Each row comes from the steps of one walk. Every step used is in the known rows, and no mark comes twice. Write the walk behind each row, first mark first.
Known rows:
zabizod-sazaru-nabel: [.40 .20 -.22 -.01 .05 .12 .12 .06 .10 .03 .08 -.03 .03 .10 -.22 .15 -.10 .10 -.14 .12 -.23 .03 .04 .18 .25 .02 .16]
nabel-dako-fesid-sazaru-zabizod-lide: [.16 .20 -.09 .08 -.06 .15 .11 .08 .26 .04 .53 -.15 -.14 .16 -.16 .00 .05 .25 -.10 .16 -.16 .33 .08 .12 .16 .13 .09]
zabizod-dako-nabel-sazaru: [.09 .18 -.02 .00 .11 .04 .12 .02 .21 .02 .19 -.03 .05 .13 .17 .14 .32 .22 .01 .15 -.23 .09 .30 .12 -.03 .05 .17]
dako-nabel: [.06 .03 -.02 .02 .08 .06 -.03 .03 .06 -.01 .01 -.07 .02 .05 .24 .14 .05 .15 -.05 .07 -.15 -.03 -.04 .16 -.03 -.01 .11]
zabizod-lide: [.09 .14 -.13 .04 -.01 .08 -.01 .04 .07 .02 -.01 -.04 .03 .03 -.08 .10 .04 .09 -.26 .07 -.14 .05 -.14 .04 .09 -.01 -.20]
zabizod-dako-fesid: [.13 .13 -.07 .04 .10 .05 .01 .07 .12 -.01 .32 -.06 .07 .04 -.08 .10 .13 .23 -.06 .05 -.14 .08 .08 -.06 .06 .13 .32]
kipu-nabel-sazaru-fesid: [.12 .13 -.04 -.03 .12 .13 .09 .33 .18 -.01 .10 -.07 .03 .12 .17 .04 .23 .06 -.15 .19 -.25 .05 .11 .11 -.15 .10 .11]
lide-zabizod-dako-nabel-sazaru-fesid: [.12 .18 .05 -.25 .15 .09 .13 .39 .17 .00 .35 -.01 .05 .14 .01 .18 .29 .22 -.01 .18 -.30 .28 .28 .23 .15 .08 .16]
sazaru-nabel-dako-fesid: [.44 .10 -.08 -.01 .07 .09 -.01 .08 .27 .00 .37 -.08 .03 .07 -.18 .12 .12 .22 -.04 .05 -.13 .20 .15 .08 .14 .15 .35]
dako-fesid-sazaru: [.08 .01 -.03 .01 .03 .18 .09 .05 .07 .01 .11 -.23 -.10 .14 -.02 .10 .02 .21 -.05 .17 -.16 -.03 -.11 -.03 -.04 .12 .33]
lide-zabizod-sazaru-fesid: [.12 .18 -.16 -.24 .13 .14 .11 .42 .04 .03 .13 -.01 .02 .11 -.22 .17 -.10 .11 -.14 .14 -.29 .12 .02 .13 .35 .05 .14]
sazaru-zabizod-dako-nabel: [.11 .13 -.02 .10 .08 .04 .00 .08 .09 -.01 .48 -.02 .03 .07 .12 .05 .06 .17 .00 .07 -.17 .22 .18 .28 .09 .00 .12]
kipu-dako: [.14 .01 -.10 .04 .07 .07 -.05 .06 .13 -.01 .27 -.05 .04 -.03 -.04 -.01 .04 .06 -.13 .12 -.20 .09 -.06 -.01 -.08 .00 .05]
fesid-sazaru: [.07 .02 -.03 .01 .00 .15 .06 .03 .06 .02 .00 -.21 -.12 .12 -.01 .10 -.06 .08 -.11 .14 -.21 -.03 -.07 .03 -.13 .04 .09]
kipu-dako-nabel-sazaru: [.12 .05 -.05 -.01 .09 .07 .09 .03 .23 .01 .25 -.05 .02 .09 .21 .03 .31 .17 -.01 .23 -.25 .10 .11 .13 -.10 .01 .13]
nabel-dako-fesid-sazaru: [.11 .08 -.06 .00 .04 .13 .09 .05 .26 .02 .27 -.22 -.13 .14 -.04 .07 .06 .24 -.01 .15 -.16 .13 .13 -.05 -.04 .16 .35]
lide-zabizod-sazaru-nabel: [.40 .18 -.14 -.24 .08 .15 .10 .12 .06 .02 .12 .01 .02 .14 -.38 .17 -.10 .09 -.13 .13 -.30 .14 .01 .30 .30 -.02 .17]
fesid-sazaru-zabizod-dako: [.13 .12 -.02 .10 -.01 .13 .09 .09 .11 .01 .48 -.14 -.11 .13 -.13 .01 -.04 .11 -.07 .15 -.22 .21 .15 .15 -.02 .04 .11]
zabizod-dako: [.12 .13 -.08 .05 .07 .04 -.01 .05 .11 -.01 .21 -.02 .06 .01 -.07 .11 .05 .11 -.11 .04 -.18 .09 .13 .00 -.02 .04 .07]
nabel-sazaru: [.08 .08 -.10 -.01 .11 .09 .09 .04 .16 .03 -.02 -.04 .04 .10 -.01 .12 .30 .08 -.13 .16 -.24 -.05 .08 -.05 -.07 .04 .12]
dako-sazaru-fesid: [.12 .05 -.09 .00 .12 .10 .09 .35 .07 .02 .11 -.05 .03 .11 -.02 .15 .32 .17 -.13 .14 -.15 .02 -.05 .01 .15 .09 .14]
fesid-sazaru-nabel: [.37 .03 .00 .00 -.03 .19 .08 .06 .09 .01 .11 -.21 -.12 .14 -.17 .11 -.08 .08 -.12 .15 -.20 .07 -.06 .20 -.03 .04 .11]
lide-zabizod-dako: [.11 .12 .00 -.19 .09 .07 -.01 .12 .09 -.01 .26 .00 .05 .04 -.23 .12 .04 .09 -.11 .05 -.24 .19 .09 .12 .03 .00 .08]

Which walk is each row?
[.15 .13 -.12 -.01 .13 .06 .08 .36 .25 .01 .26 -.04 .02 .10 -.04 .12 .34 .20 -.09 .14 -.13 .17 .18 .00 .16 .14 .15]  nabel-dako-sazaru-fesid
[.18 -.01 -.04 .09 .01 .17 .08 .11 .14 .01 .66 -.19 -.12 .11 -.10 -.10 .02 .19 -.02 .24 -.21 .22 -.08 .09 .00 .08 .32]  kipu-dako-fesid-sazaru-zabizod
[.45 .25 -.15 -.26 .12 .13 .13 .14 .26 .03 .40 -.02 .01 .16 -.39 .16 .00 .25 -.03 .13 -.26 .29 .21 .22 .38 .12 .43]  lide-zabizod-sazaru-nabel-dako-fesid
[.39 .04 .00 -.01 -.01 .21 .11 .07 .10 .01 .22 -.24 -.11 .16 -.18 .12 .01 .21 -.05 .15 -.17 .06 -.09 .14 .04 .12 .35]  dako-fesid-sazaru-nabel
[.08 .10 -.06 -.04 .10 .11 .08 .01 .17 -.01 -.02 -.05 .03 .13 .17 .03 .25 .06 -.13 .18 -.26 -.02 .08 .13 -.29 .03 .13]  kipu-nabel-sazaru
[.42 .13 .01 .02 .00 .18 .14 .09 .15 .00 .43 -.20 -.08 .16 -.24 .11 .02 .26 -.02 .15 -.17 .18 .10 .14 .07 .17 .35]  zabizod-dako-fesid-sazaru-nabel
[.14 .11 -.06 -.01 .10 .06 -.03 .04 .27 -.03 .28 -.09 .02 .08 .14 .00 .09 .18 -.05 .08 -.14 .13 .14 .09 -.17 .14 .34]  kipu-nabel-dako-fesid
[.11 .13 -.09 -.04 .11 .06 .06 .02 .28 -.02 .16 -.05 .01 .14 .15 .02 .32 .14 -.07 .15 -.14 .14 .17 .17 -.20 .07 .18]  kipu-nabel-dako-sazaru
[.16 .13 -.07 .12 .10 .07 .01 .11 .12 .00 .60 -.02 .06 .06 -.14 .03 .13 .22 -.05 .06 -.15 .19 .11 .06 .16 .10 .33]  sazaru-zabizod-dako-fesid
[.18 .04 -.11 .02 .11 .09 .09 .37 .15 .00 .38 -.04 .04 .05 -.05 .04 .32 .17 -.11 .21 -.17 .15 -.05 .01 .11 .08 .11]  kipu-dako-sazaru-fesid
[.11 .01 -.04 .03 .07 .04 -.04 .03 .13 -.02 .27 -.08 .02 .00 .20 .02 .05 .15 -.03 .14 -.18 .10 -.03 .17 -.06 -.02 .08]  kipu-dako-nabel
[.44 .03 -.09 .01 .06 .10 .09 .07 .18 -.01 .38 -.04 .04 .09 -.20 .04 .32 .16 -.10 .20 -.18 .17 -.06 .18 .06 .02 .14]  kipu-dako-sazaru-nabel
[.16 .06 -.04 .06 .09 .08 .09 .06 .23 .01 .53 -.01 .02 .09 .16 -.05 .30 .16 -.01 .25 -.27 .23 .13 .24 -.01 -.02 .15]  kipu-dako-nabel-sazaru-zabizod
[.11 .11 -.06 -.02 .09 .04 -.06 .03 .26 -.03 .17 -.06 .02 .05 .15 .00 .02 .05 -.11 .07 -.16 .14 .19 .14 -.27 .05 .10]  kipu-nabel-dako
[.40 .10 -.03 -.01 -.02 .15 .07 .07 .27 .01 .26 -.20 -.13 .13 -.18 .10 -.05 .12 -.08 .14 -.20 .22 .18 .18 -.03 .10 .13]  fesid-sazaru-nabel-dako
[.16 .09 -.05 -.02 .11 .08 .10 .34 .23 .01 .38 -.06 .04 .07 .20 .04 .28 .19 -.03 .25 -.25 .16 .13 .12 .04 .08 .12]  kipu-dako-nabel-sazaru-fesid
[.12 .15 -.12 .10 -.02 .08 -.02 .07 .07 .02 .26 .00 .02 .04 -.13 .02 .04 .08 -.24 .08 -.17 .17 -.12 .15 .19 -.03 -.19]  sazaru-zabizod-lide
[.15 .19 -.08 .09 .09 .08 .11 .08 .19 .02 .47 .03 .06 .10 -.12 .03 .30 .11 -.08 .15 -.26 .21 .29 .08 .03 .05 .13]  nabel-sazaru-zabizod-dako
[.16 .00 -.10 .04 .09 .08 -.02 .07 .15 -.02 .39 -.08 .05 .00 -.05 .00 .11 .20 -.06 .13 -.17 .09 -.10 -.07 .01 .09 .29]  kipu-dako-fesid
[.45 .26 -.23 -.02 .08 .10 .13 .07 .28 .03 .35 -.04 .03 .13 -.25 .13 .02 .26 -.03 .12 -.19 .18 .24 .10 .33 .16 .42]  zabizod-sazaru-nabel-dako-fesid
[.41 .14 .02 -.23 .10 .11 .13 .12 .13 .00 .36 .00 .05 .15 -.39 .18 .32 .18 -.08 .14 -.22 .27 .09 .30 .17 .02 .17]  lide-zabizod-dako-sazaru-nabel
[.10 .02 -.04 .09 -.01 .17 .05 .08 .05 .02 .26 -.17 -.13 .13 -.07 .01 -.05 .06 -.10 .16 -.22 .10 -.05 .16 -.03 .01 .10]  fesid-sazaru-zabizod
[.16 .20 -.03 .05 .09 .09 .11 .07 .22 -.01 .48 .00 .04 .14 .06 -.05 .26 .08 -.07 .18 -.27 .23 .30 .25 -.19 .04 .14]  kipu-nabel-sazaru-zabizod-dako
[.16 .09 -.05 .06 .03 .14 .08 .10 .25 .02 .54 -.19 -.14 .16 -.10 .00 .05 .23 .00 .16 -.18 .24 .15 .07 .05 .14 .36]  nabel-dako-fesid-sazaru-zabizod
[.10 .09 -.04 -.03 .13 .10 .10 .32 .14 .02 .10 -.08 .03 .11 .23 .16 .29 .18 -.05 .19 -.22 .05 .12 .12 .09 .09 .15]  dako-nabel-sazaru-fesid
[.12 .08 -.09 .06 .10 .12 .06 .07 .14 .02 .25 -.01 .02 .12 -.06 .04 .28 .06 -.12 .17 -.27 .08 .10 .06 .02 .01 .13]  nabel-sazaru-zabizod
[.15 .23 -.15 .07 .02 .05 .10 .08 .26 .03 .41 .03 .01 .12 -.15 .01 .35 .20 -.16 .15 -.14 .32 .11 .16 .23 .04 -.08]  nabel-dako-sazaru-zabizod-lide
[.09 .19 -.05 .05 .03 .09 .12 .05 .16 .04 .24 -.01 .02 .14 .11 .07 .31 .20 -.11 .19 -.22 .19 .05 .29 .16 -.03 -.10]  dako-nabel-sazaru-zabizod-lide
[.11 .04 -.10 .08 .10 .10 .07 .08 .06 .01 .26 -.01 .01 .13 -.06 .06 .33 .13 -.10 .15 -.17 .07 -.06 .13 .11 -.01 .15]  dako-sazaru-zabizod
[.10 .14 -.06 .10 -.09 .16 .09 .07 .07 .03 .27 -.15 -.14 .14 -.14 .01 -.05 .10 -.21 .17 -.19 .18 -.12 .20 .09 .00 -.17]  fesid-sazaru-zabizod-lide
[.13 .11 -.10 -.02 .13 .12 .09 .35 .15 .02 .09 -.05 .06 .09 -.01 .13 .27 .10 -.15 .16 -.24 .02 .11 -.05 .07 .11 .11]  nabel-sazaru-fesid
